Known rows, with every way that one mark hangs from another
suranem(kidi): [ 0.261 -0.844 -3.054 -0.852  0.665  1.705 -0.366 -1.142 -3.817 -0.586
  0.211 -0.801  0.144  0.958  1.058 -1.952  0.970 -1.960  0.190 -0.912
 -1.643]
lato(genad(kidi) sune(ratud)): [-1.076  2.041 -3.154  1.157  1.706 -0.389  1.027 -1.070 -4.772  1.945
  2.259 -1.312 -1.578  0.432  3.041  0.093  1.433 -0.112 -3.307  0.800
 -0.228]
lato(genad(kidi(suranem)) sune): [-2.220  1.127 -2.922  1.391  3.539  0.160  0.108 -0.866 -5.368  2.307
  1.659  0.749  0.970  0.412  2.414  1.046  1.729 -1.242 -0.740 -0.120
 -0.039]
bese(fato(dagap)): [-0.414 -0.152 -1.371  1.481  1.862  1.960  0.469 -1.723 -4.075  0.018
  0.040 -1.847  1.342  0.963  0.305  0.788  3.113 -1.853  0.382 -1.806
  1.135]
fato(bese): [-1.096  0.195 -0.829  1.538  1.806  2.229 -0.745 -0.981 -4.211 -0.278
 -0.574 -1.186  1.129  1.690  0.520 -1.282  2.017 -2.046  0.310 -1.910
  0.749]
ratud(fato sune): [-0.333 -0.351 -1.804  2.044  2.937  1.142  0.975 -2.011 -3.249 -2.081
  0.701 -1.220  3.115 -0.811  1.977 -1.608 -1.019 -2.437  1.043 -0.205
  0.128]
lato(genad sune): [-1.001  0.120 -2.205  1.777  2.016  0.756 -0.017 -2.011 -3.761  1.790
  1.263 -1.717 -0.094  0.623  2.163  0.827  1.762 -0.761 -1.397  0.383
 -0.662]
sune(lato ratud): [-0.905  1.693 -1.351  1.346  1.099  1.749 -0.590 -0.265 -1.745 -1.133
  0.874 -2.525 -1.552  2.102  2.126 -1.908  0.862 -1.729 -2.939 -0.172
  0.583]
ratud(fato(bese dagap) sune(lato)): [-1.432  0.789 -0.348  3.382  4.624  1.629  1.404 -2.134 -4.072 -2.679
 -0.160 -3.098  2.405  0.054  2.709 -2.632  0.659 -3.230  1.542 -1.812
  1.905]
fato(bese dagap ratud(sune(lato))): [-0.737  0.507 -0.104  3.026  3.995  2.073  1.060 -2.054 -4.794 -1.127
 -1.553 -3.617  2.086  1.161  1.590 -4.155  1.685 -1.519  1.092 -3.767
  2.840]
zovir(genad(kidi(suranem))): [-1.563 -0.277 -2.499 -0.118  4.193  1.377 -1.138  0.065 -4.994 -0.779
 -0.667  1.612  1.202  1.089  1.399 -0.674  1.063 -1.355  0.776 -1.524
  0.456]
dagap(fato(bese ratud(sune(lato(genad(kidi)))))): [-1.256  2.958 -1.839  2.288  3.841  0.169  0.512 -2.411 -6.683 -1.847
 -0.276 -2.690 -0.119  0.562  3.393 -2.108  1.866 -1.362 -1.070 -1.964
  0.648]
fato(bese dagap ratud(sune(lato(genad(kidi))))): [-0.905  1.415 -1.314  2.395  4.240  0.050  2.414 -2.097 -6.403 -0.612
 -0.949 -2.798  0.673  0.614  3.207 -3.504  1.730 -0.962 -0.100 -3.321
  2.307]
kidi(genad suranem): [-2.201  0.584 -1.175  0.522  3.771  2.781 -1.912 -0.130 -3.845 -0.006
  0.121  1.441  3.266  1.905 -0.841 -1.021  2.325 -2.847  1.131 -3.172
  1.672]
bese(fato(dagap ratud)): [-0.254 -0.575 -1.177  1.853  2.002  2.465  0.649 -2.200 -5.175  0.633
 -0.791 -2.996  2.042  0.260  0.096 -0.367  3.284 -0.681 -0.063 -3.263
  1.826]
dagap(fato(bese)): [-1.548  1.707 -1.524  1.343  1.945  2.452 -1.654 -1.775 -5.030 -1.580
 -0.235 -1.842  0.376  1.721  0.682  0.052  2.476 -2.658  0.048 -1.768
  0.195]
kidi(suranem): [-1.814  0.056 -1.628  0.800  2.518  2.369 -1.087 -0.336 -3.749  0.250
  0.350  0.416  2.049  1.658  0.536 -0.547  1.374 -2.482  0.218 -1.830
  0.734]
zovir(genad(kidi)): [-0.135 -0.668 -2.638 -0.014  3.107  0.837 -0.676 -0.711 -4.158 -1.549
 -0.983  0.047  0.047  0.695  1.596 -1.145  0.351 -0.990  0.104 -0.533
 -0.233]
zovir(genad): [-0.390 -1.210 -1.994  0.288  2.551  1.961 -1.536 -1.267 -3.493 -1.449
 -1.054 -0.880  0.123  1.174  1.136 -0.979  1.033 -0.816 -0.018 -1.052
 -0.080]
ratud(fato(bese dagap)): [-1.652  0.008 -1.105  2.149  3.303  2.661  0.813 -2.002 -5.267 -1.168
 -0.615 -2.655  2.196 -0.237  1.312 -1.435  1.721 -2.738  0.973 -2.879
  1.853]
sune(lato(genad(kidi(suranem))) ratud): [-2.435  3.167 -2.487  0.607  2.506  0.328  0.167  0.292 -4.465  0.363
  1.881 -0.290 -1.744  1.867  3.489 -0.782  1.607 -1.608 -3.759 -0.573
  1.044]
bese(fato(dagap ratud(sune(lato(genad))))): [-0.352  0.695 -0.929  2.870  3.176  0.728  1.774 -2.966 -5.058 -0.251
  0.232 -3.723  0.948  0.506  2.444 -1.045  2.989 -0.237 -1.147 -2.384
  1.791]
bese(fato(ratud)): [-0.103 -0.326 -1.124  1.786  1.316  2.443 -0.432 -1.509 -4.564  0.572
 -0.252 -2.317  2.048  0.397  0.289 -0.313  2.656 -0.391 -0.723 -2.202
  0.684]

Rows
[-0.408  1.459 -2.270  1.458  2.925 -0.965  1.513 -1.312 -3.170 -1.401
  0.937 -0.654 -0.411  0.875  3.689 -1.687 -0.068 -1.910 -0.976  0.421
 -0.243]  ratud(sune(lato(genad(kidi))))
[-0.477 -0.181 -0.623  2.289  3.513  2.207  1.637 -2.584 -5.989 -0.320
 -1.623 -2.728  3.017  0.522  0.652 -3.651  1.710 -1.255  1.768 -4.395
  2.742]  fato(bese dagap ratud(sune))
[-2.857  2.303 -3.284  1.783  3.698  0.369  1.117 -0.720 -6.086  1.750
  3.101 -0.458  0.564 -1.087  3.627  0.834  1.189 -0.943 -2.723  0.286
  0.508]  lato(genad(kidi(suranem)) sune(ratud(fato)))
[-1.812  1.150 -0.980  3.138  4.543  0.773  1.890 -2.742 -5.190 -2.010
  0.354 -3.358  0.960 -0.090  3.633 -1.849  1.436 -2.492  0.055 -1.970
  1.684]  ratud(fato(bese dagap) sune(lato(genad)))
[-2.641  2.436 -1.294  2.312  2.718  1.484  1.182 -1.730 -5.474 -0.954
  0.999 -4.384 -1.602  0.413  3.676 -1.393  2.521 -1.779 -3.121 -1.982
  2.257]  sune(lato(genad) ratud(fato(bese dagap)))
[-1.438  1.139 -1.347  1.672  2.284  2.988 -1.325 -2.168 -6.321 -0.918
 -1.174 -3.105  1.189  0.731  0.688 -1.182  2.765 -1.556 -0.503 -3.268
  0.880]  dagap(fato(bese ratud))
[-1.245  0.767 -2.102  1.265  1.907  2.207  1.410 -1.774 -4.177 -0.800
  0.784 -2.950  0.742 -0.507  1.958 -1.392  0.791 -1.966 -1.703 -1.573
  1.812]  sune(ratud(fato(dagap)))
[-2.451  1.916 -1.818  2.907  2.574  1.302  0.348 -1.934 -6.130  1.302
  2.201 -3.198 -0.309 -0.562  3.169  0.177  2.270 -0.395 -2.831 -0.074
  0.738]  lato(genad sune(ratud(fato(bese))))
[ 0.427 -0.369 -1.036  2.449  2.968  1.814  1.750 -2.785 -5.300 -0.051
 -0.435 -2.571  3.295 -0.014  0.479 -1.309  2.360 -0.623  1.006 -3.141
  1.941]  bese(fato(dagap ratud(sune)))
[-2.305  2.865 -1.964  2.038  3.138  0.518  2.087 -1.233 -6.162 -1.047
  1.094 -3.331 -1.659 -0.031  4.147 -1.602  2.000 -1.963 -3.029 -1.545
  2.052]  sune(lato(genad(kidi)) ratud(fato(bese dagap)))
[-1.189  1.576 -2.466  1.664  1.243  0.832  0.145 -1.603 -3.984  1.990
  2.310 -2.349 -1.599  0.810  2.606  0.353  1.970  0.023 -3.548  0.309
  0.109]  lato(genad sune(ratud))
[-1.147 -0.413 -0.790  1.703  2.614  3.022  0.613 -2.038 -6.032  0.451
 -1.953 -3.250  1.890  0.861  0.442 -2.724  2.657 -1.130  0.560 -4.513
  2.647]  fato(bese dagap ratud)
[-0.491  1.552 -1.414  2.161  3.114  1.842 -0.498 -2.390 -3.404 -2.691
 -0.166 -3.097  1.049  0.708  2.173 -2.268  0.482 -1.943 -0.558 -1.379
  0.433]  dagap(fato(ratud(sune(lato))))
[-2.146  2.012 -0.726  2.552  2.875  2.427  0.685 -1.257 -4.381 -1.681
  0.424 -4.018 -0.257  0.546  2.733 -2.263  1.847 -2.507 -1.656 -1.910
  2.569]  sune(lato ratud(fato(bese dagap)))
[-1.206  0.167 -0.987  2.640  4.164  1.861  1.706 -2.558 -5.443 -1.756
 -0.233 -2.182  3.365 -0.533  1.686 -2.093  0.666 -2.771  2.191 -2.504
  2.001]  ratud(fato(bese dagap) sune)
[-1.074  2.691 -2.563  0.739  1.274 -0.264  0.691 -0.441 -3.519 -0.260
  1.624 -1.846 -3.009  1.545  3.670 -1.338  0.991 -1.182 -4.229  0.236
  0.107]  sune(lato(genad(kidi)) ratud)
[-1.760  1.420 -1.209  2.016  1.868  2.375 -0.078 -0.830 -5.228 -0.843
  0.848 -2.487  0.794  0.100  1.809 -1.557  1.280 -1.656 -1.565 -1.491
  1.362]  sune(ratud(fato(bese)))
[-1.205  0.864 -0.615  2.795  3.802  1.245  1.592 -2.734 -5.884 -0.518
 -0.956 -3.809  0.721  0.979  2.704 -3.299  2.388 -0.930 -0.414 -3.796
  2.494]  fato(bese dagap ratud(sune(lato(genad))))
[ 0.126  0.291 -0.408  3.093  3.401  1.814  1.378 -2.391 -3.898 -0.888
 -0.468 -3.337  2.224  0.700  1.390 -1.832  2.188 -1.116  0.487 -2.524
  2.009]  bese(fato(dagap ratud(sune(lato))))
[-2.015  1.434 -1.369  3.150  3.334  2.436  1.133 -2.018 -5.561  0.702
  1.226 -3.479  0.938 -0.552  2.048 -0.787  2.168 -1.410 -0.573 -1.334
  2.074]  lato(sune(ratud(fato(bese dagap))))
[-2.566  1.786 -1.936  2.970  3.160  1.382  1.393 -2.558 -6.696  1.432
  1.667 -3.865 -0.326 -0.797  3.087 -0.055  2.851 -0.762 -2.284 -1.532
  1.888]  lato(genad sune(ratud(fato(bese dagap))))
[-1.485  1.291 -2.002  1.660  4.242  0.225  1.190 -0.898 -5.327 -0.126
  0.421 -0.449  1.601  0.550  3.323 -2.548  0.754 -1.106 -0.952 -1.974
  1.175]  fato(ratud(sune(lato(genad(kidi(suranem))))))
[-2.351  2.354 -2.637  2.569  3.571  0.430  2.445 -2.072 -7.255  1.293
  1.638 -2.909 -0.276 -1.169  3.560 -0.129  2.269 -0.872 -2.057 -1.014
  1.615]  lato(genad(kidi) sune(ratud(fato(bese dagap))))
[-1.340  1.509 -1.515  1.982  1.744  1.911 -0.109 -0.694 -2.289 -1.952
  1.534 -3.061 -0.415  0.113  2.927 -1.645  0.104 -2.115 -2.892  0.287
  0.687]  sune(lato ratud(fato))
